Each row comes from the steps of one path. Every step used is in the known rows, and no mark comes twice. Write the path behind each row, first mark first.
Known rows
nabe-mapef: [ 0.04  0.02  0.05  0.11 -0.03 -0.04  0.07 -0.02  0.18 -0.05 -0.15  0.02
  0.26  0.00  0.01 -0.09 -0.03 -0.12  0.01  0.09]
mapef-nabe-digo-mufidob-zabem: [ 0.07 -0.54 -0.05 -0.24 -0.11 -0.15 -0.10 -0.13  0.21 -0.02  0.02  0.23
 -0.24 -0.16 -0.02  0.14 -0.46  0.15 -0.01  0.20]
digo-mufidob-zabem-kogit: [ 0.09 -0.57 -0.12 -0.16 -0.03 -0.06  0.00 -0.22  0.19  0.27  0.02 -0.03
 -0.63 -0.12  0.23  0.01 -0.20 -0.12  0.02 -0.01]
miverel-mapef-mufidob: [ 0.00 -0.05  0.23 -0.13 -0.01 -0.17  0.04  0.16 -0.07  0.10 -0.02  0.17
 -0.25 -0.15 -0.06  0.08 -0.11 -0.11  0.10 -0.08]
nabe-mapef-mufidob: [ 0.04 -0.26  0.10  0.14 -0.04 -0.18  0.01  0.09  0.20 -0.03 -0.20  0.10
  0.07 -0.09 -0.22 -0.06 -0.14 -0.08  0.12 -0.04]
mufidob-zabem-kogit-mapef-nabe-digo: [ 0.22 -0.33  0.12 -0.11 -0.08 -0.36  0.18 -0.47  0.34 -0.02 -0.43  0.18
 -0.42 -0.04  0.10  0.05 -0.19  0.00  0.05  0.28]
mapef-nabe-digo-miverel: [-0.02 -0.41 -0.06 -0.17 -0.02 -0.20 -0.13 -0.08  0.36 -0.08 -0.08  0.12
  0.04 -0.13 -0.05  0.15  0.06  0.02 -0.03  0.11]
nabe-digo-mufidob-zabem-kogit: [ 0.10 -0.57 -0.20 -0.19 -0.25  0.02  0.02 -0.44  0.44  0.18 -0.02  0.02
 -0.41 -0.05  0.19  0.10 -0.27 -0.17 -0.08  0.16]
mapef-nabe: [ 0.05 -0.07  0.17 -0.06  0.12 -0.19 -0.04  0.06  0.01 -0.11 -0.06  0.09
 -0.11 -0.13 -0.08  0.02 -0.09  0.10  0.04 -0.08]
kogit-mapef-nabe-digo-miverel-zabem-mufidob: [ 0.03 -0.55  0.15 -0.26 -0.12 -0.52  0.12 -0.13  0.04 -0.38 -0.35 -0.14
 -0.03 -0.17  0.04  0.10 -0.05  0.01  0.14  0.07]
zabem-mufidob: [-0.09 -0.21  0.15 -0.04 -0.06 -0.04  0.11 -0.02 -0.09 -0.29 -0.01 -0.09
 -0.05 -0.04 -0.01 -0.06 -0.05 -0.07  0.07 -0.15]
kogit-mapef: [ 0.07  0.18  0.10  0.04  0.04 -0.14  0.16 -0.05 -0.10 -0.03 -0.25  0.11
  0.05  0.01  0.09 -0.04  0.11  0.06  0.13  0.17]
miverel-mapef: [ 0.03  0.21  0.18 -0.17  0.02 -0.04  0.14  0.02 -0.08  0.04  0.02  0.07
 -0.04 -0.03  0.17  0.07  0.01 -0.14 -0.01  0.06]
nabe-digo-kogit: [-0.02 -0.14 -0.12 -0.01 -0.13  0.27 -0.05 -0.34  0.49  0.09 -0.14  0.07
  0.02  0.11  0.20  0.14  0.00 -0.25 -0.07  0.10]
nabe-digo-kogit-mapef-mufidob-zabem: [ 0.07 -0.57 -0.04 -0.02 -0.07 -0.07 -0.06 -0.26  0.37  0.17 -0.41  0.34
 -0.38  0.02  0.05  0.14 -0.23 -0.02  0.16  0.24]
kogit-mapef-mufidob-zabem-nabe: [ 0.09 -0.57  0.20 -0.02  0.12 -0.40  0.05  0.05 -0.09 -0.20 -0.21  0.04
 -0.67 -0.11 -0.31 -0.03 -0.23  0.02  0.13  0.07]
kogit-mapef-nabe-digo: [ 0.13  0.09  0.15 -0.03 -0.07 -0.25  0.14 -0.23  0.18 -0.21 -0.37  0.25
  0.14 -0.04 -0.01  0.06 -0.03  0.11  0.08  0.27]
nabe-digo-mufidob-zabem: [ 0.01 -0.46 -0.26 -0.17 -0.23  0.01 -0.08 -0.20  0.18  0.08  0.08  0.12
 -0.12 -0.03  0.06  0.12 -0.36  0.06 -0.05  0.27]
mufidob-zabem-nabe-digo-miverel-mapef: [-0.02 -0.54  0.07 -0.38 -0.04 -0.22  0.02 -0.09  0.25 -0.15  0.12 -0.10
 -0.42 -0.06  0.03  0.15 -0.09 -0.27 -0.20  0.30]
digo-nabe-mapef-mufidob-zabem-kogit: [ 0.12 -0.80  0.08  0.00  0.06 -0.26 -0.01 -0.12  0.59  0.12 -0.37 -0.09
 -0.83 -0.19  0.02 -0.06 -0.23 -0.43 -0.05  0.04]

Write each row's path
[ 0.05 -0.43  0.14  0.05  0.00  0.00  0.03 -0.30  0.46 -0.20 -0.38  0.09
 -0.39 -0.03 -0.09  0.11  0.02 -0.37  0.06  0.05]
zabem-nabe-digo-kogit-mapef-mufidob
[ 0.13 -0.40  0.03 -0.18 -0.06 -0.30  0.04 -0.18  0.11 -0.03 -0.24  0.35
 -0.17 -0.16  0.09  0.09 -0.33  0.20  0.12  0.36]
kogit-mapef-nabe-digo-mufidob-zabem
[ 0.21 -0.51  0.16 -0.18  0.14 -0.36  0.12 -0.23  0.09  0.12 -0.28  0.18
 -0.68 -0.25  0.25  0.00 -0.18  0.04  0.18  0.11]
digo-mufidob-zabem-kogit-mapef-nabe
[ 0.06 -0.06  0.07 -0.07 -0.11 -0.11 -0.01 -0.18  0.27 -0.20 -0.12  0.13
  0.12 -0.05 -0.12  0.10 -0.16  0.04 -0.04  0.10]
mapef-nabe-digo
[ 0.12 -0.59 -0.03 -0.26 -0.12 -0.37 -0.05 -0.35  0.48  0.02 -0.19 -0.27
 -0.35 -0.14  0.10  0.18 -0.03 -0.22 -0.07 -0.01]
mapef-nabe-digo-miverel-zabem-kogit
[ 0.12 -0.52  0.14 -0.05 -0.09 -0.14  0.03 -0.32  0.34 -0.15 -0.37 -0.22
 -0.47 -0.02 -0.10  0.14 -0.15 -0.35  0.05  0.04]
miverel-zabem-nabe-digo-kogit-mapef-mufidob
[ 0.15 -0.63  0.00 -0.21  0.01 -0.44  0.07 -0.35  0.45  0.04 -0.40  0.16
 -0.48 -0.12  0.18  0.09  0.00 -0.01  0.07  0.30]
mufidob-zabem-kogit-mapef-nabe-digo-miverel
[ 0.12 -0.22  0.13  0.07  0.01 -0.30  0.15 -0.18  0.15  0.08 -0.43  0.11
 -0.41 -0.10  0.00 -0.03  0.09 -0.13  0.23 -0.08]
zabem-kogit-mapef-mufidob
[ 0.09  0.18  0.27 -0.23 -0.10 -0.13  0.13 -0.13  0.18 -0.18 -0.09  0.21
  0.04 -0.08  0.05  0.17 -0.14 -0.08 -0.06  0.21]
miverel-mapef-nabe-digo
[ 0.27 -0.10  0.18 -0.12 -0.17 -0.39  0.23 -0.49  0.27 -0.09 -0.49 -0.14
 -0.26 -0.07  0.10  0.08 -0.12 -0.12  0.05  0.18]
miverel-zabem-kogit-mapef-nabe-digo
[ 0.05 -0.24 -0.01 -0.15 -0.13 -0.05 -0.05 -0.17  0.27 -0.11 -0.03  0.20
  0.00 -0.17  0.00  0.14 -0.20  0.04 -0.01  0.09]
mapef-nabe-digo-mufidob
[ 0.01 -0.84  0.01 -0.08 -0.03  0.02 -0.16 -0.25  0.48 -0.08 -0.09 -0.03
 -0.73 -0.01 -0.21  0.15 -0.34 -0.28 -0.08 -0.02]
mapef-mufidob-zabem-nabe-digo-kogit
[ 0.15 -0.41 -0.13 -0.12 -0.21 -0.15  0.17 -0.47  0.33  0.16 -0.28  0.13
 -0.39 -0.04  0.28  0.05 -0.15 -0.12  0.06  0.35]
nabe-digo-mufidob-zabem-kogit-mapef
[ 0.02 -0.77  0.11 -0.08  0.09 -0.28 -0.10  0.11 -0.02 -0.16  0.04 -0.10
 -0.71 -0.12 -0.41  0.02 -0.35 -0.04  0.01 -0.15]
mapef-mufidob-zabem-nabe
[ 0.23 -0.33  0.24 -0.12  0.17 -0.42  0.16 -0.25  0.07  0.04 -0.39  0.14
 -0.61 -0.13  0.13 -0.04 -0.11  0.05  0.15  0.14]
mufidob-zabem-kogit-mapef-nabe
[-0.01 -0.42 -0.12 -0.19  0.01 -0.22 -0.14  0.09 -0.03  0.11  0.05 -0.28
 -0.13 -0.08  0.07  0.09  0.05 -0.04  0.01 -0.03]
digo-miverel-zabem
[ 0.03 -0.75  0.02 -0.08 -0.15 -0.18 -0.05 -0.11  0.24 -0.26  0.00 -0.06
 -0.52 -0.04 -0.47  0.09 -0.42 -0.08 -0.08  0.05]
mapef-mufidob-zabem-nabe-digo
[ 0.02 -0.64  0.20 -0.26 -0.02 -0.01 -0.02 -0.21  0.38 -0.03 -0.05  0.06
 -0.75 -0.04 -0.03  0.21 -0.31 -0.43 -0.07  0.08]
miverel-mapef-mufidob-zabem-nabe-digo-kogit
[ 0.06 -0.44 -0.06 -0.19 -0.24 -0.04  0.04 -0.25  0.17 -0.23  0.10 -0.40
 -0.22 -0.09 -0.09  0.13 -0.28 -0.26 -0.19  0.05]
miverel-zabem-nabe-digo-mufidob
[ 0.04 -0.22  0.09 -0.08 -0.01  0.14 -0.09 -0.30  0.50 -0.06 -0.19  0.19
 -0.10 -0.02  0.12  0.17 -0.07 -0.15 -0.02  0.03]
mapef-nabe-digo-kogit
[-0.05 -0.09 -0.04 -0.26 -0.14 -0.06  0.03 -0.08  0.26  0.05  0.02  0.10
  0.10 -0.05  0.20  0.19  0.14 -0.22 -0.09  0.24]
nabe-digo-miverel-mapef
[ 0.05 -0.70  0.06  0.01  0.10 -0.25 -0.11  0.14  0.34  0.05 -0.24  0.04
 -0.51 -0.20 -0.13 -0.03 -0.30 -0.21 -0.03  0.13]
digo-nabe-mapef-mufidob-zabem
[-0.10 -0.66 -0.11 -0.23 -0.28 -0.22  0.00 -0.19  0.12 -0.20 -0.02 -0.37
  0.03 -0.05  0.01  0.12 -0.06 -0.15 -0.03 -0.04]
nabe-digo-miverel-zabem-mufidob
[-0.01 -0.21 -0.18 -0.07 -0.24  0.11 -0.03 -0.20  0.25 -0.01  0.03  0.09
  0.15 -0.05  0.07  0.12 -0.12 -0.07 -0.05  0.15]
nabe-digo-mufidob
[ 0.11 -0.67 -0.10 -0.12 -0.21 -0.46  0.05 -0.33  0.39  0.14 -0.41 -0.15
 -0.35 -0.11  0.05  0.14  0.08 -0.21  0.13  0.12]
nabe-digo-miverel-zabem-kogit-mapef-mufidob
